Known rows, with every way that one mark hangs from another
rofom{dapo{dipavi{sagag}}}: [ 0.05  0.24  0.14  0.08  0.00 -0.27  0.38 -0.09  0.16  0.14 -0.13  0.40
 -0.12  0.07 -0.08 -0.33 -0.07 -0.17  0.07]
dori{dapo{gofa rofom}}: [ 0.16  0.23  0.04  0.65  0.27 -0.46  0.12  0.03  0.30  0.03  0.12  0.43
 -0.22 -0.06 -0.17 -0.18 -0.15 -0.17  0.26]
gofa{dapo}: [-0.11  0.10  0.08  0.22  0.18 -0.27  0.02 -0.19  0.05 -0.02  0.11  0.00
 -0.09  0.02 -0.21 -0.18  0.01 -0.03  0.11]
dapo{dipavi{sagag} dori gofa rofom}: [ 0.13  0.17  0.26  0.55  0.12 -0.42  0.40 -0.11  0.52  0.12  0.13  0.43
 -0.41 -0.02 -0.07 -0.36 -0.12 -0.27  0.03]
dipavi{mapu{puboz} sagag}: [-0.12 -0.08  0.01  0.10 -0.05  0.03  0.05  0.13 -0.13  0.01  0.27 -0.07
 -0.01  0.02  0.01 -0.07  0.07 -0.18  0.13]
gofa{dapo{dipavi dori}}: [-0.02  0.05  0.16  0.28  0.31 -0.40  0.18 -0.33  0.32 -0.03  0.04  0.14
 -0.38 -0.10 -0.15 -0.28  0.03 -0.12 -0.05]
sagag{dipavi{mapu{puboz}}}: [-0.14 -0.10  0.07  0.10  0.07 -0.07 -0.05 -0.09 -0.02  0.03  0.31 -0.14
  0.07 -0.06 -0.09 -0.03  0.12 -0.32  0.17]
rofom{dapo{gofa}}: [ 0.01  0.25  0.02  0.32  0.26 -0.42  0.27 -0.08  0.10  0.10  0.03  0.42
 -0.15  0.04 -0.17 -0.32 -0.17 -0.07  0.12]
dapo{dori gofa rofom}: [ 0.10  0.14  0.06  0.63  0.33 -0.49  0.21 -0.09  0.34  0.05  0.26  0.31
 -0.41 -0.05 -0.13 -0.24 -0.07 -0.07  0.09]
rofom{dapo{dori}}: [ 0.11  0.14 -0.07  0.20  0.38 -0.43  0.30 -0.12  0.08  0.03  0.06  0.35
 -0.35 -0.02 -0.07 -0.22 -0.02  0.15  0.09]
rofom{dapo{dipavi dori gofa}}: [ 0.10  0.20  0.10  0.37  0.38 -0.57  0.41 -0.20  0.38  0.08  0.00  0.57
 -0.40 -0.08 -0.12 -0.42 -0.13 -0.19 -0.03]
sagag{dipavi}: [-0.01  0.17  0.17  0.14  0.08 -0.19  0.00 -0.14  0.11  0.09  0.16 -0.01
  0.08  0.06 -0.15 -0.17  0.00 -0.07  0.18]
rofom{dapo}: [ 0.02  0.21 -0.05  0.15  0.21 -0.34  0.22 -0.08 -0.03  0.07 -0.01  0.27
 -0.11  0.02 -0.13 -0.21  0.00  0.00  0.13]
gofa{dapo{dipavi{sagag} dori rofom}}: [ 0.09  0.04  0.25  0.43  0.14 -0.42  0.41 -0.29  0.45  0.08  0.06  0.25
 -0.45 -0.04 -0.13 -0.23 -0.01 -0.19  0.04]
rofom{dapo{dipavi{sagag} dori gofa}}: [ 0.16  0.20  0.20  0.32  0.23 -0.45  0.55 -0.14  0.38  0.13 -0.02  0.61
 -0.35  0.05 -0.04 -0.44 -0.21 -0.14  0.00]
gofa{dapo{rofom}}: [-0.07  0.08  0.08  0.42  0.17 -0.39  0.11 -0.23  0.17  0.05  0.11  0.07
 -0.22 -0.04 -0.25 -0.11  0.03 -0.15  0.16]
mapu{dipavi puboz}: [-0.29  0.01 -0.01  0.18  0.08 -0.13 -0.13  0.17 -0.23 -0.10  0.09 -0.12
 -0.07 -0.07 -0.07 -0.01  0.18 -0.18  0.05]
dapo{gofa}: [-0.05  0.23  0.10  0.35  0.17 -0.29  0.01 -0.02  0.11  0.03  0.18  0.19
 -0.06  0.06 -0.15 -0.31 -0.11 -0.08  0.10]
dori{dapo{dipavi gofa rofom}}: [ 0.13  0.26  0.13  0.64  0.23 -0.48  0.15 -0.05  0.46  0.04  0.01  0.50
 -0.26 -0.13 -0.19 -0.30 -0.11 -0.44  0.16]
dori{dapo{dipavi{mapu} gofa rofom}}: [ 0.07  0.12  0.18  0.62  0.25 -0.50  0.07 -0.11  0.46  0.05  0.14  0.46
 -0.26 -0.18 -0.13 -0.24 -0.18 -0.62  0.15]

Rows
[ 0.04  0.01  0.06  0.48  0.35 -0.49  0.23 -0.26  0.27  0.00  0.18  0.14
 -0.45 -0.09 -0.19 -0.11  0.04 -0.03  0.10] : gofa{dapo{dori rofom}}
[ 0.19  0.23  0.16  0.44  0.01 -0.29  0.22  0.02  0.36  0.06 -0.03  0.40
 -0.20 -0.05 -0.09 -0.20 -0.05 -0.28  0.21] : dori{dapo{dipavi{sagag} rofom}}
[ 0.04  0.19  0.17  0.41  0.29 -0.41  0.16 -0.15  0.38  0.01  0.12  0.33
 -0.35 -0.08 -0.11 -0.41 -0.09 -0.18 -0.05] : dapo{dipavi dori gofa}
[-0.05 -0.12  0.19  0.45  0.32 -0.53  0.17 -0.41  0.42  0.02  0.19  0.19
 -0.50 -0.21 -0.13 -0.16  0.00 -0.44  0.00] : gofa{dapo{dipavi{mapu} dori rofom}}
[-0.03  0.03  0.22  0.38  0.31 -0.41  0.06 -0.19  0.38  0.01  0.26  0.28
 -0.34 -0.12 -0.04 -0.35 -0.14 -0.36 -0.06] : dapo{dipavi{mapu} dori gofa}
[ 0.10  0.13  0.30  0.36  0.11 -0.28  0.07  0.00  0.35  0.03  0.16  0.45
 -0.08  0.01 -0.02 -0.31 -0.29 -0.42  0.15] : dori{dapo{dipavi{mapu sagag} gofa}}
[ 0.12  0.18  0.01  0.37  0.45 -0.51  0.37 -0.12  0.21  0.07  0.09  0.49
 -0.37  0.01 -0.09 -0.34 -0.16  0.05  0.07] : rofom{dapo{dori gofa}}
[ 0.04  0.06  0.15  0.33  0.41 -0.57  0.33 -0.27  0.36  0.09  0.11  0.53
 -0.42 -0.11 -0.05 -0.37 -0.19 -0.36 -0.03] : rofom{dapo{dipavi{mapu} dori gofa}}
[-0.24  0.02  0.09  0.14 -0.08 -0.03 -0.01  0.24 -0.23 -0.05  0.10 -0.06
 -0.01  0.05  0.00 -0.03  0.11 -0.14  0.10] : mapu{dipavi{sagag} puboz}
[ 0.04  0.25  0.29  0.50 -0.06 -0.33  0.30 -0.09  0.41  0.18  0.08  0.36
 -0.19  0.04 -0.14 -0.34 -0.13 -0.40  0.09] : dapo{dipavi{sagag} gofa rofom}
[-0.15 -0.02  0.18  0.24 -0.05 -0.10  0.15  0.03  0.17  0.04  0.21  0.16
 -0.10 -0.02 -0.04 -0.28 -0.04 -0.50  0.02] : dapo{dipavi{mapu{puboz} sagag} gofa}
[ 0.20  0.26  0.22  0.59  0.07 -0.38  0.29  0.03  0.48  0.09  0.01  0.55
 -0.20 -0.01 -0.12 -0.31 -0.20 -0.36  0.20] : dori{dapo{dipavi{sagag} gofa rofom}}
[ 0.02  0.03  0.13  0.49  0.29 -0.52  0.25 -0.36  0.45  0.03  0.05  0.21
 -0.50 -0.17 -0.20 -0.22  0.06 -0.25  0.01] : gofa{dapo{dipavi dori rofom}}
[ 0.05  0.30  0.23  0.24  0.06 -0.35  0.45 -0.10  0.28  0.18 -0.06  0.54
 -0.12  0.10 -0.10 -0.43 -0.21 -0.27  0.06] : rofom{dapo{dipavi{sagag} gofa}}
[-0.08 -0.10  0.21  0.25  0.32 -0.43  0.08 -0.37  0.31 -0.03  0.20  0.11
 -0.38 -0.14 -0.10 -0.23 -0.04 -0.33 -0.05] : gofa{dapo{dipavi{mapu} dori}}
[ 0.03  0.04  0.32  0.32  0.15 -0.32  0.19 -0.12  0.38  0.06  0.26  0.34
 -0.30  0.01  0.03 -0.35 -0.22 -0.33 -0.02] : dapo{dipavi{mapu sagag} dori gofa}
[-0.01  0.29  0.12  0.30  0.21 -0.47  0.31 -0.17  0.27  0.12 -0.08  0.49
 -0.19 -0.03 -0.18 -0.42 -0.12 -0.31  0.02] : rofom{dapo{dipavi gofa}}
[-0.14  0.11  0.24  0.30  0.14 -0.35 -0.01 -0.17  0.27  0.05  0.18  0.22
 -0.13 -0.08 -0.11 -0.33 -0.13 -0.51 -0.01] : dapo{dipavi{mapu} gofa}
[ 0.07  0.18  0.17  0.60  0.28 -0.53  0.26 -0.18  0.49  0.07  0.13  0.39
 -0.46 -0.15 -0.14 -0.34 -0.05 -0.31 -0.01] : dapo{dipavi dori gofa rofom}
[-0.09  0.08  0.24  0.51  0.12 -0.44  0.07 -0.19  0.39  0.12  0.21  0.29
 -0.26 -0.14 -0.14 -0.26 -0.10 -0.64  0.05] : dapo{dipavi{mapu} gofa rofom}
[ 0.03 -0.05  0.07  0.20  0.03 -0.05  0.07  0.13  0.10 -0.05  0.10  0.19
 -0.10 -0.11  0.01 -0.12  0.03 -0.40  0.14] : dori{dapo{dipavi{mapu{puboz} sagag}}}
[-0.08 -0.02  0.33  0.34 -0.02 -0.32  0.20 -0.30  0.34  0.13  0.16  0.16
 -0.23 -0.03 -0.12 -0.16 -0.08 -0.52  0.08] : gofa{dapo{dipavi{mapu sagag} rofom}}
[ 0.08  0.08  0.11  0.45  0.19 -0.42 -0.02 -0.11  0.33  0.02  0.10  0.31
 -0.26 -0.21 -0.10 -0.11 -0.02 -0.52  0.17] : dori{dapo{dipavi{mapu} rofom}}
